Each row was made from one path, in order. Every step used is in the known rows, and no mark comes twice. Write each row's path.
In the rows, zero is written as 128.
Known rows:
nadol/masi/garap: [93 142 94 92 115 125 138 164 108 138 146 99 121 147 150 110 116 129 136 151 108 95 119 121 148 139 138 147 151 147 152 120 112 149 139 162 127 150 144 125 162 110 94 157 126 159 93 124 110 119]
rovimeb/boti: [109 117 142 136 150 119 141 144 124 123 147 132 118 125 124 125 96 115 155 156 131 137 134 121 102 161 144 143 129 152 135 127 123 139 132 121 139 122 97 130 167 152 92 133 114 116 115 99 108 151]
sezoz/kobutuf/pabol/rovimeb: [125 143 123 92 132 148 116 108 143 129 123 126 116 125 117 149 166 159 60 144 155 155 142 141 132 158 135 132 121 141 125 150 148 127 106 127 183 96 141 119 127 171 142 129 176 105 140 128 112 133]
doraru/sezoz: [135 143 116 146 115 146 115 149 103 122 119 121 100 111 139 139 111 123 143 153 101 133 111 113 130 147 156 145 118 138 99 105 122 166 106 116 119 143 107 113 128 146 116 123 115 103 150 127 146 141]
doraru/sezoz/kobutuf: [146 163 136 116 140 181 126 110 102 98 135 126 88 111 153 144 143 140 128 173 114 145 125 124 113 144 147 157 107 138 118 131 113 175 94 117 110 144 104 103 120 153 132 116 141 89 149 107 150 125]
vepeba/nadol/masi: [137 141 76 91 120 140 150 120 140 141 142 105 141 146 131 145 117 94 149 164 123 113 106 105 110 130 119 162 147 148 149 117 132 157 128 123 130 96 136 101 159 102 69 149 117 131 142 109 134 141]
sipu/masi/kobutuf/sezoz/doraru: [108 138 105 140 66 125 150 143 178 94 113 115 130 138 121 129 113 106 104 125 150 95 130 101 92 129 131 77 99 118 86 146 143 100 166 139 85 150 139 160 167 128 172 156 174 154 150 138 160 113]
pabol/kobutuf: [139 151 132 116 153 118 112 102 91 112 141 140 129 124 127 114 149 135 142 132 124 117 134 151 117 112 120 124 141 118 135 145 143 123 116 130 139 141 117 122 143 129 109 119 138 134 137 134 147 126]
pabol/rovimeb/boti/binuz/remag: [110 90 64 138 149 133 140 117 152 115 150 110 110 72 109 144 124 119 155 144 145 123 157 154 101 168 163 113 120 147 146 142 192 126 129 140 215 88 115 177 108 128 115 135 149 92 110 106 114 150]
vepeba/dalef/masi/sipu: [153 129 139 131 135 136 129 96 129 152 149 122 147 98 171 125 155 109 140 143 113 154 145 119 144 94 86 130 119 125 133 113 134 133 138 128 125 112 95 93 111 160 152 99 142 146 145 111 123 124]
nadol/masi: [124 134 96 104 119 127 140 132 120 142 142 99 117 146 130 122 107 119 134 145 128 105 127 123 114 146 113 143 145 145 150 119 115 159 139 135 126 128 103 108 161 126 86 149 124 148 121 143 121 140]
binuz/boti/rovimeb: [113 112 133 101 141 86 105 181 136 132 135 114 115 119 115 125 105 105 151 84 100 120 167 157 121 114 98 117 195 111 160 116 107 148 114 140 97 143 136 138 130 139 99 133 156 81 147 161 87 145]
kobutuf/masi: [132 127 171 140 133 114 112 156 141 139 127 148 128 156 126 107 123 115 157 120 119 101 115 136 126 112 131 135 148 127 130 126 120 135 133 121 129 134 121 136 121 137 119 149 132 111 136 121 159 144]
binuz/boti/danodef: [127 113 100 131 136 147 106 156 122 160 143 131 139 97 90 130 103 124 169 105 101 125 154 131 111 118 104 110 193 128 175 152 116 158 111 151 108 123 130 121 149 131 118 108 127 109 160 139 127 144]
sipu/masi: [120 109 110 133 105 101 128 150 145 111 126 132 134 163 118 110 118 113 136 121 141 115 125 121 101 141 134 120 147 99 135 115 142 153 117 163 100 134 144 110 132 134 118 127 160 129 159 120 118 120]
nadol/masi/kobutuf: [113 147 109 107 101 141 159 93 103 134 129 98 125 143 136 138 123 118 128 138 121 104 134 117 134 129 113 134 134 127 141 140 96 120 163 130 119 139 105 143 162 103 97 158 108 164 105 148 143 129]
vepeba/dalef: [109 122 132 131 148 96 135 132 127 122 116 142 133 133 133 118 107 115 137 125 115 114 136 149 134 105 120 138 130 120 121 124 141 153 126 143 112 101 102 107 140 142 117 98 158 146 123 115 120 135]
doraru/sezoz/kobutuf/ganot: [140 121 171 124 125 173 110 124 117 110 101 132 82 145 159 160 143 150 125 155 132 117 126 143 135 119 138 161 107 127 113 131 109 162 111 113 113 147 105 96 107 158 145 130 132 106 163 124 161 146]
garap/masi/kobutuf/sezoz/doraru: [126 135 127 126 130 157 131 145 168 128 118 115 123 130 112 130 128 114 112 136 135 126 115 97 128 118 120 71 92 138 81 155 139 59 198 101 98 142 118 153 146 144 185 169 125 139 127 160 158 125]
sezoz/kobutuf/vepeba/nadol: [151 162 113 104 167 159 138 86 129 100 140 149 132 131 131 139 153 142 114 142 133 150 105 134 91 113 125 155 130 129 145 121 149 176 71 95 126 119 146 83 86 96 107 95 125 82 140 89 140 114]
kobutuf/pabol/rovimeb/boti: [96 117 115 121 121 113 119 142 136 144 135 114 115 119 110 159 114 138 97 148 154 147 145 124 124 194 156 117 114 173 108 133 142 115 134 121 197 74 126 138 168 173 119 140 137 107 121 114 93 167]
kobutuf/pabol: [134 110 133 134 107 103 100 153 121 144 105 143 147 141 116 133 117 133 102 118 128 133 133 130 131 145 126 123 125 137 125 99 131 120 138 134 151 96 127 116 134 145 103 120 133 117 138 141 116 144]
ganot/kobutuf/pabol/rovimeb/boti: [108 107 132 131 137 107 116 140 122 163 136 111 100 107 93 131 116 142 99 140 157 163 162 126 128 215 175 120 97 165 127 144 122 82 121 119 199 70 148 156 175 168 134 141 134 140 105 132 69 160]
ganot/kobutuf/masi/garap: [108 124 189 138 142 109 106 175 115 156 134 146 119 141 124 71 134 127 166 121 103 113 120 133 163 117 177 135 136 116 145 137 97 95 122 147 132 149 180 172 129 120 140 163 134 153 90 118 123 122]
sezoz/kobutuf: [140 139 151 105 160 155 139 103 132 109 137 145 116 132 127 123 147 135 118 151 133 147 134 137 106 122 120 155 135 117 155 143 125 151 104 126 126 141 108 114 122 147 116 123 149 108 137 112 132 119]
vepeba/kobutuf/pabol/rovimeb: [116 106 63 132 152 101 98 151 149 141 103 110 146 126 106 154 123 140 76 133 161 141 118 124 144 171 123 133 140 151 112 108 136 132 150 152 190 85 136 120 109 197 124 133 159 111 151 139 106 142]
rovimeb/boti/binuz: [118 94 95 152 155 129 142 164 118 125 149 141 114 113 120 134 95 117 173 128 120 123 162 143 99 153 141 148 136 143 131 116 148 123 133 129 182 110 92 148 147 121 110 109 124 90 113 92 99 135]
dalef/masi: [163 122 130 126 127 136 132 136 144 132 141 140 141 107 136 113 135 119 146 138 110 155 131 107 125 128 124 146 136 125 122 127 134 134 121 104 142 145 121 133 120 140 135 134 98 126 127 125 113 113]
doraru/sezoz/kobutuf/vepeba: [145 172 125 124 146 168 120 107 88 92 135 122 76 108 153 140 135 170 110 146 113 138 115 135 105 151 142 136 101 147 123 105 114 197 63 96 110 157 112 82 82 129 142 90 121 86 139 117 149 119]
garap/masi: [144 114 141 117 170 125 111 152 136 146 134 131 120 159 111 110 132 123 141 131 128 148 108 123 136 133 131 115 142 123 127 127 131 111 150 125 108 127 123 110 121 148 124 144 113 110 137 147 115 131]
vepeba/nadol/masi/garap: [104 152 73 79 115 140 145 146 129 138 146 112 152 150 150 136 124 103 155 172 106 107 98 104 140 122 146 165 151 151 146 117 131 151 133 155 133 117 173 117 163 88 79 155 115 139 107 92 118 122]
masi/kobutuf/ganot: [114 105 183 146 105 134 132 112 125 125 87 139 125 167 130 150 132 127 122 107 134 111 127 142 161 90 122 136 135 92 113 139 118 98 169 120 127 149 104 155 120 113 123 148 106 151 135 157 159 146]
vepeba/dalef/masi/kobutuf/sezoz: [140 143 135 129 96 123 172 85 159 118 114 117 152 84 143 131 138 113 122 116 130 143 139 135 145 83 96 130 96 114 89 170 127 88 137 120 101 132 115 154 139 122 190 123 121 159 84 119 131 93]
vube/sipu: [136 119 148 131 135 125 134 155 148 130 137 137 140 119 111 148 111 127 147 106 125 137 97 135 131 128 109 149 175 156 136 117 159 170 110 137 143 122 106 142 117 115 96 115 94 118 145 139 118 133]
boti/rovimeb: [119 139 124 116 140 102 127 174 141 118 130 132 129 135 137 110 115 115 151 114 128 112 143 140 144 118 126 133 165 114 131 98 125 141 122 121 123 156 114 136 121 131 83 128 150 76 128 154 94 143]
kobutuf/pabol/danodef: [120 91 122 124 107 96 109 143 113 149 102 165 122 150 104 160 145 140 91 131 120 125 138 114 137 147 111 134 126 122 125 131 129 147 123 129 158 103 160 120 120 121 101 114 132 115 145 134 124 137]
vube/sipu/masi/kobutuf: [119 125 151 127 84 119 146 123 144 103 134 130 144 144 117 154 130 121 141 94 141 124 106 122 125 131 116 112 161 117 135 128 147 134 129 173 99 142 143 165 118 87 129 126 103 138 157 139 129 102]
masi/kobutuf/vepeba/nadol: [133 160 115 135 127 142 149 81 116 112 126 145 149 125 122 150 133 130 130 117 112 139 103 118 133 106 136 133 133 116 120 117 140 137 114 91 124 130 144 128 102 62 100 108 89 112 126 117 157 119]
ganot/kobutuf: [144 115 151 143 154 122 121 142 116 150 125 134 115 123 97 91 123 120 139 120 125 145 139 128 125 144 141 144 131 108 146 128 110 111 111 121 136 131 128 144 143 132 114 133 130 154 118 152 105 127]
ganot/kobutuf/vepeba: [143 118 138 159 158 112 120 136 99 144 131 133 102 120 98 93 117 154 117 96 127 135 133 139 124 157 137 131 128 118 149 109 114 136 81 100 129 140 133 125 108 105 125 105 109 148 105 161 101 127]
garap/masi/kobutuf: [134 124 155 120 153 143 127 109 121 141 125 129 124 159 117 127 149 123 134 129 118 153 112 115 154 118 135 104 129 101 120 149 119 75 178 123 98 146 120 142 122 121 137 153 98 128 121 155 136 120]

Which path is each row?
[95 122 112 122 103 97 124 183 133 104 138 133 136 165 140 101 125 126 139 132 124 110 115 118 134 130 163 127 151 103 135 119 145 145 121 194 96 162 186 129 139 116 125 134 155 139 129 101 105 99]  sipu/masi/garap
[117 126 100 152 151 165 137 138 118 135 160 143 144 112 123 130 98 129 179 156 129 127 146 113 116 148 148 124 143 165 151 134 121 144 129 121 140 132 91 123 168 146 105 110 104 97 117 94 111 161]  rovimeb/boti/danodef
[122 144 131 145 90 134 164 103 150 120 101 107 136 116 111 138 128 121 105 113 143 129 118 131 134 99 113 135 125 115 105 164 127 94 142 126 112 153 107 168 151 115 136 143 123 133 108 146 158 112]  masi/kobutuf/sezoz
[99 140 172 132 129 116 112 177 127 131 132 153 135 151 143 95 131 127 160 130 99 99 110 132 159 102 159 138 153 122 130 127 122 128 130 153 129 156 161 154 127 124 125 157 136 124 108 100 146 124]  kobutuf/masi/garap
[134 141 126 130 102 139 158 122 171 105 124 128 144 73 149 129 122 107 120 137 114 118 146 112 124 92 105 96 67 142 66 161 134 91 171 99 113 125 111 162 159 137 215 130 141 174 107 118 142 106]  vepeba/dalef/masi/kobutuf/sezoz/doraru
[124 155 137 88 167 135 137 112 111 87 158 152 123 98 184 102 158 175 117 138 101 150 139 155 142 105 124 135 101 132 134 134 129 162 78 129 110 154 161 102 81 110 192 78 129 135 73 79 88 78]  sezoz/kobutuf/vepeba/dalef/masi/garap
[145 126 147 121 96 114 125 91 113 130 106 147 167 101 149 138 142 126 113 114 107 157 156 125 162 112 107 108 87 116 99 129 110 79 158 129 131 86 130 138 128 123 169 110 113 155 104 115 104 111]  vepeba/dalef/masi/kobutuf/pabol
[122 71 123 154 164 104 107 162 144 127 89 131 149 171 126 141 100 130 128 116 158 110 110 143 143 112 108 159 151 118 133 106 117 146 170 149 136 136 105 106 94 174 116 140 130 132 163 145 133 151]  vepeba/kobutuf/ganot
[137 148 61 102 125 131 146 113 118 136 148 108 128 144 135 141 109 125 126 136 122 108 100 112 103 140 116 146 146 159 145 94 137 176 105 100 127 101 144 78 120 76 78 122 98 122 125 120 130 138]  kobutuf/vepeba/nadol/masi
[147 123 143 129 159 149 98 117 120 170 147 105 125 154 138 125 160 122 132 143 138 165 109 107 149 117 104 105 140 123 141 114 136 103 169 130 114 128 104 86 109 170 121 134 126 112 165 150 138 142]  garap/masi/sipu
[112 127 130 131 92 118 148 108 127 105 119 129 135 162 127 125 134 117 126 118 132 121 132 114 122 124 134 114 135 81 125 132 127 114 143 161 90 154 143 150 135 106 126 138 142 141 145 127 141 107]  sipu/masi/kobutuf
[150 126 122 130 145 103 136 125 124 120 141 145 127 102 150 110 120 148 130 108 109 132 136 140 133 118 108 120 114 134 115 111 137 164 91 99 118 124 120 92 85 118 167 79 108 139 99 115 105 111]  kobutuf/vepeba/dalef/masi
[114 119 92 147 136 153 112 139 117 181 152 122 130 89 87 128 113 159 129 138 157 151 171 119 140 202 176 101 116 177 147 149 121 89 119 120 201 75 147 152 180 162 144 120 122 123 106 131 78 171]  ganot/kobutuf/pabol/rovimeb/boti/danodef
[111 158 113 100 128 168 114 107 112 110 139 107 80 92 152 181 141 161 86 189 150 166 148 120 117 212 175 127 73 189 100 140 121 142 100 113 178 90 126 115 153 188 152 131 143 75 141 87 114 158]  doraru/sezoz/kobutuf/pabol/rovimeb/boti
[147 120 133 155 120 111 140 139 152 158 110 106 121 110 86 102 110 122 112 109 153 141 130 136 123 136 128 149 118 125 129 151 122 95 105 120 122 134 130 152 155 140 137 138 139 155 103 162 116 120]  ganot/kobutuf/sezoz
[137 146 191 111 153 146 122 118 138 117 140 155 114 152 142 109 154 132 141 139 126 120 128 145 107 104 123 142 136 121 149 148 111 143 110 119 123 141 122 126 110 147 135 146 155 100 140 100 163 130]  sezoz/kobutuf/masi
[163 120 142 144 164 104 128 118 110 144 143 136 114 85 130 81 125 148 133 98 111 145 154 144 133 138 125 121 96 126 131 120 114 128 81 99 116 118 140 115 96 110 183 84 107 169 84 135 80 105]  ganot/kobutuf/vepeba/dalef/masi
[170 137 135 139 120 160 118 106 132 157 158 114 142 99 152 126 169 113 137 149 123 169 131 97 134 115 94 135 131 126 139 114 129 131 138 112 147 142 103 108 104 157 135 129 115 124 156 130 133 124]  dalef/masi/sipu
[116 151 120 142 96 148 148 132 159 111 111 120 131 106 118 139 114 111 107 134 131 109 125 106 116 116 119 99 94 140 88 149 135 94 172 104 120 151 104 172 166 131 157 154 144 152 127 148 166 127]  masi/kobutuf/sezoz/doraru
[147 103 153 144 122 100 97 146 107 168 107 141 134 130 94 107 120 134 106 109 134 150 149 127 134 161 141 125 112 125 142 108 106 86 119 134 156 92 150 137 141 141 117 125 131 149 124 159 88 136]  ganot/kobutuf/pabol
[123 147 134 149 126 129 142 92 93 114 121 133 120 124 124 131 125 153 108 97 117 126 116 132 138 118 122 115 136 110 125 119 119 133 121 102 119 163 111 139 100 83 117 109 98 130 110 147 144 121]  masi/kobutuf/vepeba
[126 145 98 131 97 121 148 89 130 95 126 137 151 161 129 141 138 120 122 112 134 125 102 108 113 120 140 114 131 95 120 112 148 134 108 128 89 123 180 118 100 54 117 109 117 116 155 102 146 102]  sipu/masi/kobutuf/vepeba/nadol
[143 143 101 135 143 127 135 124 132 120 131 146 140 133 118 139 116 128 132 123 122 131 100 116 115 118 134 146 143 133 124 97 161 171 88 96 135 114 149 92 94 87 86 100 104 96 141 113 135 131]  kobutuf/vepeba/nadol
[131 105 187 115 144 148 126 120 144 114 111 149 115 167 138 140 148 146 111 130 152 121 138 160 126 98 114 158 136 109 141 148 127 145 127 126 124 146 111 110 107 147 133 136 145 126 150 129 144 138]  sezoz/kobutuf/ganot
[164 123 147 155 153 128 118 86 100 165 158 113 118 76 153 97 154 142 123 108 122 162 152 132 138 123 97 111 98 121 146 103 111 120 102 104 126 116 120 91 79 132 179 76 122 168 113 137 101 118]  ganot/kobutuf/vepeba/dalef/masi/sipu
[130 120 138 164 167 124 89 123 131 155 132 111 154 146 149 127 144 109 148 130 142 118 101 121 135 105 91 135 149 129 154 97 99 136 171 152 134 135 101 102 79 192 114 142 159 107 178 115 170 151]  vepeba/kobutuf/masi/sipu
[149 85 86 150 136 123 120 127 131 119 120 135 145 91 114 121 129 110 165 107 121 110 141 155 103 119 133 119 129 110 160 106 171 126 127 151 165 113 118 156 72 100 100 114 148 105 125 133 138 126]  boti/binuz/remag
[95 128 124 139 107 86 147 96 109 86 117 130 124 156 144 122 115 143 110 88 129 96 135 150 129 117 123 85 112 88 118 115 129 141 115 156 61 131 145 113 105 84 157 85 149 155 119 122 127 106]  sipu/masi/kobutuf/vepeba/dalef
[137 158 108 127 127 128 116 140 135 104 133 124 125 102 121 119 131 129 121 134 143 97 135 136 88 117 111 90 109 156 94 149 162 105 140 106 140 140 113 135 176 151 155 140 170 153 144 144 171 130]  pabol/kobutuf/sezoz/doraru
[130 112 69 155 154 102 141 150 175 127 98 99 159 119 105 131 103 119 112 124 166 124 97 130 113 123 100 161 140 142 119 125 125 138 142 153 124 138 109 116 120 178 129 134 147 116 129 136 132 119]  vepeba/kobutuf/sezoz
[115 137 114 144 58 112 163 109 165 105 104 106 139 150 113 134 126 115 103 106 162 122 123 124 112 118 122 114 131 94 107 155 131 99 137 160 76 156 147 153 150 111 152 145 152 140 133 136 149 101]  sipu/masi/kobutuf/sezoz
[130 97 188 129 109 125 139 99 133 124 102 146 141 134 157 142 136 124 136 111 116 121 150 144 173 71 107 134 105 93 99 154 120 93 169 122 114 124 110 145 115 117 179 126 99 172 114 126 136 119]  vepeba/dalef/masi/kobutuf/ganot
[123 133 136 142 89 118 143 115 131 96 138 131 133 136 122 150 122 154 119 66 142 113 100 134 121 141 107 93 156 124 135 107 156 158 101 149 95 149 147 144 79 61 136 96 88 134 142 146 128 98]  vube/sipu/masi/kobutuf/vepeba
[136 117 170 127 139 109 99 116 101 121 115 146 125 158 134 134 146 147 138 108 143 99 138 171 136 90 110 128 147 110 124 144 144 112 141 126 142 141 120 111 130 135 124 132 130 149 154 149 162 152]  pabol/kobutuf/ganot
[114 174 173 115 133 165 103 149 104 103 140 142 92 126 179 118 158 147 155 171 93 115 109 132 147 122 182 147 108 140 119 138 98 156 100 147 112 170 162 136 114 138 162 150 143 88 121 73 164 115]  doraru/sezoz/kobutuf/masi/garap
[124 128 148 132 95 117 117 111 102 134 98 140 151 137 123 145 135 130 100 111 124 143 136 123 149 130 127 114 119 112 118 120 110 80 159 131 143 110 127 147 141 124 112 131 115 130 128 144 132 133]  masi/kobutuf/pabol
[117 146 81 101 137 130 134 139 99 154 152 101 124 132 132 105 118 136 136 137 108 117 106 115 134 151 160 151 132 149 163 114 111 139 96 128 131 124 201 117 136 54 102 132 95 163 82 124 92 112]  ganot/kobutuf/vepeba/nadol/masi/garap
[137 115 161 118 122 129 98 116 109 154 105 139 149 159 117 139 148 136 103 117 127 162 121 113 163 133 128 85 110 115 116 126 108 47 191 130 118 106 140 131 124 136 139 145 99 118 126 156 121 126]  garap/masi/kobutuf/pabol
[136 119 121 153 127 129 126 174 167 143 121 119 111 98 91 96 103 112 118 129 137 119 141 110 101 147 135 115 95 148 109 136 130 98 132 101 134 129 123 156 171 152 164 148 159 167 120 165 126 138]  ganot/kobutuf/sezoz/doraru
[120 119 130 102 86 150 150 93 127 145 106 113 147 175 142 175 130 101 139 138 137 94 110 119 148 93 116 155 138 118 130 141 114 110 178 119 129 109 133 128 149 78 95 172 92 157 143 133 163 153]  vepeba/nadol/masi/kobutuf/ganot
